Every row comes from one small tree of marks. Brackets hold a mark, then the marks that hang from it, in alphabetical order. Every link used is in the known rows. Which tree was each row made from?
(in the rows, 128 means zero)
Known rows
(L (J F)): [110 146 100 174 135 145 112 121 132 122 140 141 119 115 104 132  89 112
 101  91 115 119]
(S (D (B (C K)))): [128 153 119 178  92 139  98 150 151  89  96 123 124 129  61  89 112  99
 110  86 114 109]
(K C): [141 155 125 165 132 160 118 132 138 119 111 137 118 120 126 121 110 117
 102 105  94 122]
(E L): [137 124 104 153 108 143 124 128 149 126 124 142 111 117 116 118 117 108
 107 102  97 133]
(S (D B)): [119 142 117 171 102 153 106 135 135 100 120 128 115 103  79 114 128 118
 112 118 123 114]
(B C): [135 154 122 163 130 157 113 133 145 124 105 133 121 141  93 104 134 111
 109 109 101 120]
(L J): [127 148 111 172 121 133 119 127 131 117 130 144 113 116 112 129 122 113
  89  95 108 124]
(D B): [119 143 116 161 113 133 116 134 133 103 112 143 109 119  88 117 111 114
 119 114 113 120]
(S (D (B (C F (G A) K)))): [110 161  89 199 110 166  69 141 154 148  97 137 135  86  19  70 131  88
  99  71 110 112]
(S (D (B (C F K)))): [121 154 103 182 105 153  92 142 157 104  97 132 127 123  58  73 126  95
 109  94 117 114]
(S D): [130 148 119 169 113 160 115 128 138 116 128 120 117 103 106 118 143 120
 105 116 115 119]
(M (C F G K) R): [137 142  82 164 146 150 105 115 165 132 101 120 117 115 134  86  92  86
 110  51 103 116]
(G A C): [142 157 128 160 140 159 103 125 136 133 123 133 125 113  52 108 151 125
  98 106  88 132]
(A G): [110 156  98 178 126 129 113 134 131 106 116 136 110 108 125 118 119 117
 104 111  96 129]
(J F L): [ 92 152 104 145 114 159 112 116 144 132 134 126 120 116 107 124  69 107
 111  99 109 122]
(D (B (C F (G A) K)) S): [103 159  87 202 110 132  64 144 164 169  88 149 115  90   7  81  95  79
 126  63 107 110]
(D (B (C G)) S): [107 148 103 189 110 138  79 143 156 159  90 141 105 129  40 105  92  95
 128  86 115 106]
(B (C F G K)): [125 163  86 184 132 144 103 134 160 156  92 144 127 138  86  77 114  84
 103  71  98 122]
(M (C (G A))): [127 152 105 175 146 169  96 133 141 159 111 130 127  78  87 113 109 105
 102  78  97 117]
(E (K (C F (G A))) (L J)): [127 146  82 202 120 140  81 124 159 181 119 163 137  68  74 111 117  98
  73  47  85 141]
(K (C F)): [133 154 110 169 145 173 112 123 144 134 112 147 121 113 125 105 123 112
 101 114  97 127]
(D (B (C (G A) K)) S): [110 159 102 198  97 118  70 152 158 155  87 141 112  96   9  98  82  84
 124  54 105 106]

Which tree is each row?
[128 141  79 198 120 130  95 123 165 170 114 162 132 104 106 111 101  96
  76  53  91 140]	(E (K (C F G)) (L J))
[118 162  84 186 129 137 100 127 146 163 112 149 124  78  75  95 119  92
 103  71  96 126]	(C F (G A) K)
[137 157 112 165 152 173  98 116 142 148 124 143 129 108  50  92 165 120
  98 115  91 135]	(G A (C F))
[116 145 121 177 105 136  88 145 155 126  96 137 103 130  46 108 100 104
 134 104 115 110]	(D (B C) S)
[127 158  85 183 144 153  94 133 153 158 104 137 132  75  87  89  98  87
 102  59  94 121]	(M (C F (G A) K))
[123 162  94 186 150 185  88 123 141 178 111 152 130  77  85 101 129 106
  91  91  91 125]	(K (C F (G A)))
[141 162 108 168 139 143 102 125 149 133 116 140 129 110  52  84 140 108
  98  88  86 135]	(G A (C F K))
[112 157  86 195 109 156  83 141 157 138  91 136 130 122  51  69 118  86
 103  76 116 111]	(S (D (B (C F G K))))
[115 147 107 177 119 184  88 134 151 120 106 134 127 119  58  80 150 108
 109 121 122 114]	(S (D (B (C F))))
[130 163 110 182 138 171  94 131 134 163 110 144 126  83  88 118 117 110
  91  82  88 120]	(K (C (G A)))
[148 162 124 164 127 128 108 133 143 118 115 132 126 117  54 100 128 112
  99  79  83 131]	(G A (C K))
[130 140  88 164 159 191  87 107 153 159 115 123 121  75 102  94 131 101
 105  72 101 117]	(M (C F (G A)) R)
[113 154  99 194  95 107  84 151 163 145  82 139 106 133  42  97  68  82
 129  60 111 106]	(D (B (C G K)) S)
[142 157 106 164 138 133 116 124 153 122 111 139 123 147  84  84 126 105
 103  94  92 134]	(G (C F K))
[101 148  87 193 123 153  74 135 162 174  91 150 109 123  38  88 105  89
 128  95 117 110]	(D (B (C F G)) S)
[125 163  99 181 116 121 105 135 139 148 111 140 120  84  77 111 106  96
 102  64  94 121]	(C (G A) K)
[117 146  86 199 122 137  79 125 153 171 129 153 139  72  68 131  69 103
  84  35  89 132]	(E (K (C (G A))) (L (J F)))
[114 156  86 181 142 168  96 118 139 179 120 150 124  75  74 102 144 104
 101  98 101 127]	(C F (G A))
